What can hang from each mark
J_784: J_245 J_796
J_214: J_796
J_796: J_214 J_245 J_784
J_681: J_257
J_642: J_257 J_441
J_441: J_245 J_257 J_642
J_245: J_441 J_784
J_472: J_199 J_245 J_450
J_619: J_199
J_450: J_472

(in the rows, 128 means zero)
Known rows, with every way that one mark hangs from another
[J_450 [J_472 [J_245 J_784]]]: [166 154 135 111 163 124  89 173 178 131 144 128 149 178 106 100 107 126
 132 121  91 139 154 118 127 100 106  94  99 189 119  98  97 145 131 145
 132 136 141 138 177 153 143 150 156  86 137 113 160  82 169 108 121 116
 146  97]
[J_619 J_199]: [151 127 152  96 134 135 119 163 169 157 104 114 154 188 111 118 115 149
 152 116 111 132 133 126 141 133  90 131 123 108 168 112  83 136 126 135
 132 129 159 153 123 161 138 100  91  83 149  81 172 136 187 101 166 126
 116 104]
[J_472 J_199 [J_245 J_784] J_450]: [169 144 111 116 145 123  89 207 154 144 156 103 150 186 105  87  87 144
  86 121  93 104 190 106 136 165  95  90  97 198 132 107 114 131 133 157
 133 154 118 138 149 132 158 106 138  47 130 104 166  85 175 121 103 114
 111  92]
[J_472 J_199 [J_245 J_441]]: [164 127 126  84 139 116 107 186 143 160 121 102 142 186  69 108 118 117
 102 123 101  92 170 128 176 148  76 105 130 159 140 135 107 116 127 143
 126 108 111 144 127 123 152 119 127  66 143 120 139  75 177 116 129 130
 102 107]
[J_441 J_642]: [159 147 133  94 143 131 102 155 159 141 113 116 145 182 111 128 138 117
 143 105 102 138 167 121 153 145  94 108 159 145 136 101 100 128 114 144
 125 144 138 155 120 157 149 115  98  80 116  73 157  98 218 106 157 130
 117 110]
[J_796 J_214 [J_245 [J_441 J_257]] J_784]: [183 170 192  61 157 132 117 163 131 165 112 123 210 221 112 125 172 155
 115 115 120 109 158 152 178 140  68 174 121 169 122 124 123 135 164 146
 138 108 147 175 144 134 164 103 130 138 126 165 147  45 136 103 114 126
 116 141]
[J_450 J_472]: [154 143 135 107 151 148  98 148 192 115 115 111 141 200 108 143 133 135
 133 131  98 139 113 125 127 103  97 103 136 126 129 104  88 134 123 139
 121 122 151 145 135 155 137 120 118  98 126 110 179  90 183  94 141 129
 152  92]
[J_784 [J_796 [J_245 [J_441 J_642]]]]: [180 125 141  69 124 138 111 181 154 147 127  94 144 193 116 164 143 126
 130 116 122 118 185 122 216 191  90 123 169 174 144 142  91 121 128 145
 148 119 176 135 131 147 141 134  84  78  96 117 139  77 165 118 150 141
 129 127]
[J_796 [J_784 [J_245 [J_441 J_257]]]]: [172 175 167  71 150 123 141 143 168 173 110 143 174 223  87 139 167 144
 112 126 119 111 154 121 204  88  88 119 120 174 116 147 107 155 123 153
  96 104 136 162 132 141 174  82 156 107 134 149 142  57 126 123 106 123
 100 157]
[J_472 J_199 J_245]: [163 137 121 101 139 119 112 184 142 149 124 100 140 192  74 108 112 118
 117 120 110 124 183 116 118 130  92  96 123 165 141 115 101 112 117 135
 125 123 128 138 129 133 145 111 125  73 130 119 157 106 190 110 135 119
 109  91]
[J_214 [J_796 J_245 J_784]]: [175 150 166  96 135 148 109 166 145 141 117  99 182 211 101 150 163 166
 122 113 136 135 163 118 139 140  97 115 100 164 132  76 103 130 125 128
  92 143 187 137 140 169 155 111 119 114 101 176 164  72 175 110 152 131
 141 125]
[J_796 J_245]: [165 132 148  97 136 143 100 160 145 139 116 119 151 191 100 134 132 148
 142 120 120 137 158 122 132 164  91 117 140 131 136 105 104 124 121 139
 136 130 178 136 124 165 138 113  97 121 115 128 169  78 171 118 140 123
 131  90]
[J_796 [J_245 J_441] J_784]: [172 150 180  78 144 136 120 166 154 152 127 107 180 204  92 124 151 152
 120 114 115 106 160 129 198 137  76 131 129 161 122 122 113 138 141 145
 143 121 155 148 136 145 167 129 127  94 126 152 152  51 151 129 130 140
 132 129]
[J_784 [J_796 J_245]]: [172 128 151  94 132 156  94 180 151 135 120 104 143 200 102 167 124 152
 143 129 124 136 162 110 152 155  99 122 133 164 146 123  92 141 121 134
 133 121 188 130 133 167 122 117  92 125  99 133 157  89 158 109 146 115
 143 110]
[J_642 J_257 [J_441 [J_245 [J_784 J_796]]]]: [121 126 135 104 136 152 104 192 171 162 144 128 137 203 113 121  92 125
 189 147  91 157 169  89 180 189  91  81 113 197 127  80 118 171 115 122
  98 133 156 141 152 173 115 103 119 184 128 119 180  76 174 105 115  69
 136 101]
[J_245 J_441]: [153 139 143  82 151 129 106 164 159 149 109 124 154 195 100 132 135 140
 133 122 105 102 136 128 186 131  74 111 138 129 130 127 108 140 122 143
 115 106 139 151 113 150 152 119 102 102 140  93 156  63 176 110 137 134
 122 112]
[J_642 [J_441 J_245 J_257]]: [133 139 167  91 131 135 105 151 146 157 100 120 136 219 110  94 144 139
 162 148  93 160 174  98 182 153  83 119 123 134 131 103 117 136 100 123
 108 116 140 152  92 168 147  62 108 168 112 134 175  48 161  98 137  84
 100  98]
[J_784 [J_245 [J_441 J_257]] J_796]: [179 146 138  76 139 137 122 166 168 167 105 134 137 228  97 182 150 142
 123 150 121 104 158 116 227 102 100 111 120 168 134 173  82 158 116 148
  92  83 160 132 126 149 150  90 110 119 119 138 142  62 126 104 111 108
 107 146]
[J_441 [J_245 [J_784 J_796]] J_257]: [162 135 167 109 128 147  74 165 165 154 105 130 144 205 136 150 150 151
 153 161  77 128 167 100 157 128 112 134 125 203 146 107 111 166 117 135
 115 120 168 160 133 179 124  85 106 155 107 118 167  66 137 100 124  88
 122 132]
[J_245 [J_784 [J_796 J_214]]]: [179 149 146 116 179 153  79 184 156 145 130 128 186 187 131 157 125 150
 159 132 106 117 145 128 143 143  97 122 111 211 130  91 108 166 146 151
 105 129 161 173 167 159 119 148 112 118 131  96 159 108 180  83 127 110
 131 131]
[J_796 J_214 [J_245 J_441] J_784]: [178 161 179  80 177 136 120 172 134 158 127 113 207 197 111 123 154 165
 118 106 131 102 148 152 183 149  65 146 129 169 126 114 127 138 164 146
 151 129 149 173 158 138 156 135 144 112 131 165 153  70 159 111 129 137
 137 130]
[J_784 J_796]: [155 137 140 100 141 156  95 177 165 138 108 112 146 201 109 157 134 148
 154 137 108 125 139 108 150 125 102 113 123 173 146 121  90 141 119 132
  99 110 166 146 128 170 130 110  90 120 117  86 163  95 166  92 149 114
 131 121]
[J_441 [J_245 J_784] [J_642 J_257]]: [146 118 130  99 140 118  97 157 175 160 127 138 137 172 125 115 118 101
 161 110  70 159 187  97 140 192  96  84 163 190 117  64 124 145 126 140
 137 156 137 164 147 171 138  98 114 137 122 112 170  83 205 127 125  98
 120 108]
[J_681 J_257]: [159 162 148 110 140 136  92 135 160 134 103 137 143 185 115 129 128 150
 162 122  85 123 144 111 148 134  68 108 138 131 132 107 110 123 113 130
 102 122 148 157 117 171 143  88 115 165 155 100 197  95 198 119 153 125
 122  83]
[J_441 [J_245 J_784] J_642]: [163 128 158 106 150 120  85 159 166 149 128 112 144 160 139 117 144 115
 153 115  73 149 195 106 149 169 105  98 158 188 133  80 129 144 117 140
 136 160 140 167 132 170 147 124 110  98 118 107 155  89 214 123 140 115
 123 123]
[J_450 [J_472 J_199 [J_245 J_441 J_784]]]: [178 136 128  98 158 109  99 174 175 141 144 108 144 177  87 112  99 108
  88 124  80 100 179 128 152 122  94  90 127 174 133 125 116 124 142 156
 133 119 108 141 176 116 148 153 141  56 146 126 151  71 176 110 110 133
 130 105]
[J_245 [J_441 J_257] [J_784 [J_796 J_214]]]: [183 160 162  88 165 138  85 174 148 158 112 142 189 205 132 159 145 153
 131 142  95  93 149 138 190 141  90 157 110 200 128 125 114 170 146 159
 105  94 151 179 158 139 133 132  94 132 137  93 145  59 140  89 112 115
 114 148]
[J_245 [J_441 J_257 J_642] [J_784 J_796]]: [179 146 153  75 121 127  99 165 156 152 117 141 163 207 124 163 135 116
 125 133  91 116 185 121 203 155 112 139 156 187 130 134 103 160 122 163
 109 111 136 157 141 142 150 121  86  86 117  68 144  56 162 112 129 128
 116 148]
[J_642 J_257]: [132 139 123  98 132 137 119 153 162 139 107 139 147 190  86 119 107 124
 156 111  98 132 128 117 115 139  85  90 136 140 112  89 100 142 124 134
 103 119 145 151 128 162 139  83 104 153 139  91 193  92 176 104 133 113
 127  91]

Rows
[173 132 157 122 183 146  68 196 155 159 116 118 171 180 152 144 144 158
 164 151  90 133 154 116 162 150  97 118 108 211 139  81 125 169 145 133
 118 133 167 182 159 170 115 126 113 145 119 147 158  98 178  95 123  90
 133 129] | [J_441 [J_245 [J_784 [J_796 J_214]]]]
[177 133 154  78 165 152  91 193 144 154 117 106 174 191 127 164 144 159
 136 135 129 101 150 132 208 180  83 145 121 167 144 138 106 137 150 141
 140 108 185 147 151 139 126 148  95 138 114 153 149  80 150  97 125 120
 136 127] | [J_784 [J_796 J_214 [J_245 J_441]]]
[153 130 117  88 147 124 116 211 149 159 138  97 140 201  88 101 105 133
  64 120 105  83 178 112 176 153  73  99 119 150 136 149 115  99 142 153
 141 120 103 132 136 121 167  98 132  45 139 119 147  65 165 116 106 129
  97  88] | [J_472 J_199 [J_245 J_441] J_450]
[174 139 126 101 150 106 101 191 148 155 140 116 155 175  84 105  97 123
 104 117  86  93 188 127 171 148  83  95 122 178 128 126 120 141 132 155
 124 122 109 148 158 121 149 151 126  54 148 108 146  72 171 127 104 128
 105 108] | [J_472 J_199 [J_245 J_441 J_784]]
[172 134 127  96 158 118 107 210 152 156 149 112 152 184  94 112  91 139
  76 122  95  90 191 119 186 156  80  88 105 183 126 130 122 133 145 162
 140 135  98 140 149 119 165 121 137  44 148 114 154  60 162 126  94 122
 106 100] | [J_472 J_199 [J_245 J_441 J_784] J_450]
[186 181 151 111 193 136 129 168 163 165 121 136 189 193 103 151 157 155
 140 120 120 128 134 129 168  90  86 106 101 196 122 102 110 163 140 135
 106 139 145 180 161 146 156 112 177 105 136 165 151 112 174 103 122 114
 121 136] | [J_796 J_214 [J_784 J_245]]
[166 144 131  70 133 114 116 161 169 145 118 113 133 220  73 108 116 107
  86 135  91 110 164 127 149 108  92 127 129 151 130 162  93  99 132 149
 138  90 121 142 142 110 156 106 124  86 129 137 153  60 148  95 113 128
 115  97] | [J_450 [J_472 J_199 [J_245 [J_441 J_257]]]]
[194 150 163  64 151 152 101 186 126 160 101 120 173 222 121 154 155 157
 124 140 121 104 163 138 194 172  83 159 122 160 135 150 100 137 152 141
 129  96 175 159 138 138 135 106  84 164 112 151 147  57 134  90 121 113
 118 127] | [J_784 [J_796 J_214 [J_245 [J_441 J_257]]]]
[153 136 110 103 145 130 103 206 152 154 136  97 137 194  92  98 100 139
  85 124 106 113 182 105 144 147  82  92 104 167 142 126 107 106 133 146
 142 136 120 134 128 134 160  81 128  66 128 123 164  90 175 113 120 115
 109  83] | [J_472 J_199 J_245 J_450]
[153 144 132  74 158 123 106 173 178 138 129 112 136 194  89 108 128 118
 116 121  99 114 140 130 175 102  80 107 117 152 122 137  98 128 132 143
 140 110 131 130 153 135 162 138 137  84 133 127 154  64 157 106 133 134
 140  98] | [J_450 [J_472 [J_245 J_441]]]
[116 124 143 107 147 131 104 172 163 159 136 129 142 185 102  88  94 118
 187 124  82 164 163  99 166 183  80  72 122 174 106  64 132 164 114 120
 108 141 129 146 143 162 136  96 132 174 142 136 184  60 180 124 111  70
 117  89] | [J_642 J_257 [J_441 [J_245 J_784]]]
[191 144 168  69 121 113 106 149 140 143 123 135 166 195 120 132 138 113
 118 105  96 123 200 126 182 190 100 140 156 167 130 122 113 139 128 166
 147 130 141 158 126 140 164 120  80 103 112 103 145  40 162 136 118 137
 109 128] | [J_796 [J_245 [J_441 J_257 J_642] J_784]]
[169 132 110  80 149 110 117 171 181 146 138  85 126 187  91 103 120  82
  90 120  88 107 195 129 172 142 100 100 157 164 137 141  93  93 134 153
 154 123 111 136 155 106 160 146 131  32 121 123 136  87 201 108 138 145
 115  96] | [J_450 [J_472 J_199 [J_245 [J_441 J_642]]]]
[187 137 141  71 163 148  97 198 145 156 127 108 168 183 138 155 142 127
 128 112 125 113 187 134 209 206  88 143 150 183 141 127 101 124 146 151
 151 125 178 161 158 133 138 148  92 101  98 135 134  92 179  94 148 133
 134 130] | [J_784 [J_796 J_214 [J_245 [J_441 J_642]]]]
[142 137 170  99 128 148  90 180 150 159 117 123 147 217 123 121 129 143
 175 161  94 151 177  91 190 162 101 119 114 197 142 105 116 170 102 128
  97 122 141 149 124 178 134  94 109 173 110 125 169  47 150  95 121  76
 117 122] | [J_642 [J_441 [J_245 [J_784 J_796]] J_257]]
[172 141 119 122 150 117  86 178 178 133 145 109 136 175  85 115 100 107
 103 129  83 126 170 117 107 124 102  84 119 180 128 101 108 131 129 146
 136 137 128 139 181 132 140 146 134  57 132 116 163 106 190 104 118 128
 132  92] | [J_450 [J_472 J_199 [J_245 J_784]]]
[158 132 112  79 157 115 152 152 174 170 130 141 133 185  88 153 117  87
 140 102 110 128 173 111 205 154  86  66 166 155  99 135  98 143 124 146
 114 124 129 137 143 134 160  96 132 110 132 125 148  90 185 128 118 120
 114 116] | [J_784 [J_245 [J_441 [J_642 J_257]]]]
[169 141 175 104 131 127  81 153 153 156 107 135 152 193 121 115 148 142
 145 143  73 143 173 103 137 130  97 124 131 173 132  88 127 152 118 141
 120 134 145 170 122 180 139  81 112 144 121 117 172  59 158 117 113  96
 110 122] | [J_441 [J_245 J_784] J_257]
[156 136 158  84 121 123 102 148 154 152  97 124 134 199 132 109 164 122
 142 133  80 155 187 102 157 146  97 130 163 153 139 107 114 118 111 140
 131 126 138 168  98 172 154  63  98 125  99 119 159  67 183 113 144 104
  99 113] | [J_441 J_245 J_257 J_642]
[178 157 155  71 131 110 106 144 147 145 114 146 166 187 118 123 144 109
 117 108  86 113 182 126 183 152 103 124 164 170 119 114 117 153 121 165
 117 129 117 166 133 140 164 108  88  79 131  67 153  49 168 113 127 131
  99 140] | [J_245 [J_441 J_257 J_642] J_784]
[143 143 172  96 131 126  92 156 148 153 117 128 147 205 121  95 128 134
 161 142  82 164 177 100 180 160  83 114 117 163 126  90 124 160 106 128
 106 131 126 156 118 172 145  89 113 162 126 126 171  39 165 114 114  75
 108 111] | [J_642 [J_441 [J_245 J_784] J_257]]
[175 158 149 107 160 131 134 160 165 158 123 116 169 203 100 179 162 162
 113 129 136 130 161 107 168  93 102  79  92 192 117  90  87 155 107 129
  62 135 166 141 150 160 166  94 163  97 117 168 156  97 177 117 138 122
 123 140] | [J_214 [J_796 [J_784 J_245]]]
[179 147 127  81 147 117 105 205 156 168 147 125 148 183 115 139 117 111
 116 118  99 102 199 114 207 153 114 107 137 225 134 134 100 154 127 158
 127 127 137 144 167 138 149 163 124  56 125  84 125  74 168 127 131 123
 129 146] | [J_472 [J_245 [J_441 J_642] [J_784 J_796]]]
[176 117 153  82 143 136 102 177 132 136 108 105 159 194 102 159 145 151
 111 119 130 111 166 120 180 183  87 102 116 134 124 112 101 117 115 136
 106 117 185 125 125 151 152 130  82 119 104 162 159  52 174 117 145 136
 132 116] | [J_214 [J_796 [J_245 J_441]]]
[166 144 133  91 159 133  91 200 188 140 150 117 144 193 106 142 110 133
 114 142 104 108 159 116 191 104 104 106 105 213 125 134  93 158 143 148
 125 110 139 131 181 137 134 169 143  79 128 112 139  64 140 104 117 116
 155 123] | [J_450 [J_472 [J_245 J_441 [J_784 J_796]]]]
[160 142 116 107 144 126 105 177 177 134 131  93 123 194  80 118 110 118
 103 131  98 128 166 122 110 115  99  98 119 152 145 125  89 104 127 141
 141 123 132 134 159 131 142 120 145  74 122 133 161 109 182  88 133 126
 131  79] | [J_450 [J_472 J_199 J_245]]
[158 142 129  78 138 118 119 191 142 160 121 108 144 228  91  93 113 135
  60 134 102  83 190 120 175 150  77 123 111 145 131 164 104 100 137 156
 133 106 111 140 119 114 173  66 115  70 125 116 151  48 137 119 100 121
  89  95] | [J_472 J_199 [J_245 [J_441 J_257]] J_450]
[184 149 140  72 137 112 134 143 158 162 109 139 137 204 105 155 151 108
 109 119 110 126 182 118 219 135  99 107 161 155 123 154  92 138 113 159
 117 113 132 153 119 139 175  84 114  94 121 124 135  68 166 121 120 128
  96 131] | [J_784 [J_245 [J_441 J_257 J_642]]]
[170 164 168  85 166 122 137 150 172 167 128 126 168 204  84 151 159 150
 122 118 117 109 141 126 214  85  77  94 124 173 115 138 112 166 130 147
  96 113 133 152 142 136 178 114 166  75 142 152 141  74 159 126 116 129
 115 142] | [J_796 [J_784 [J_245 J_441]]]
[187 127 153  94 146 120  94 175 143 137 124 107 173 178 115 156 128 155
 115 122 116 118 187 123 176 187  91  99 113 159 122  88 113 149 122 147
  98 131 178 131 144 150 146 142  85 111 115 142 161  46 168 121 131 132
 147 128] | [J_214 [J_796 [J_245 J_441 J_784]]]
[167 150 136  58 129 103 131 170 130 166 117 133 142 196  94  90 144  88
 100 113 105 107 193 123 192 137  99 138 142 171 122 153 100 118 122 151
 127 108 127 145 121 126 172  98 112  83 117 100 126  53 157 124 141 128
  90 120] | [J_472 [J_245 [J_441 J_257 J_642]]]
[184 142 132  97 187 141 112 190 158 170 114 121 159 192 114 182 152 153
 135 141 134  97 148 127 238 129  82 102 111 184 133 150  97 162 138 144
 105 102 160 153 155 135 136 125 132 116 128 147 137  99 164  96 120 114
 119 138] | [J_784 [J_245 J_441] [J_796 J_214]]
[174 133 142 109 178 137  70 195 157 160 125 118 158 167 166 150 149 132
 160 142  90 142 182 110 165 179 106 116 129 227 146  81 122 150 139 142
 134 151 156 182 163 163 126 131 110 117 105 125 138 112 209  91 140  93
 118 138] | [J_441 [J_245 [J_784 [J_796 J_214]]] J_642]
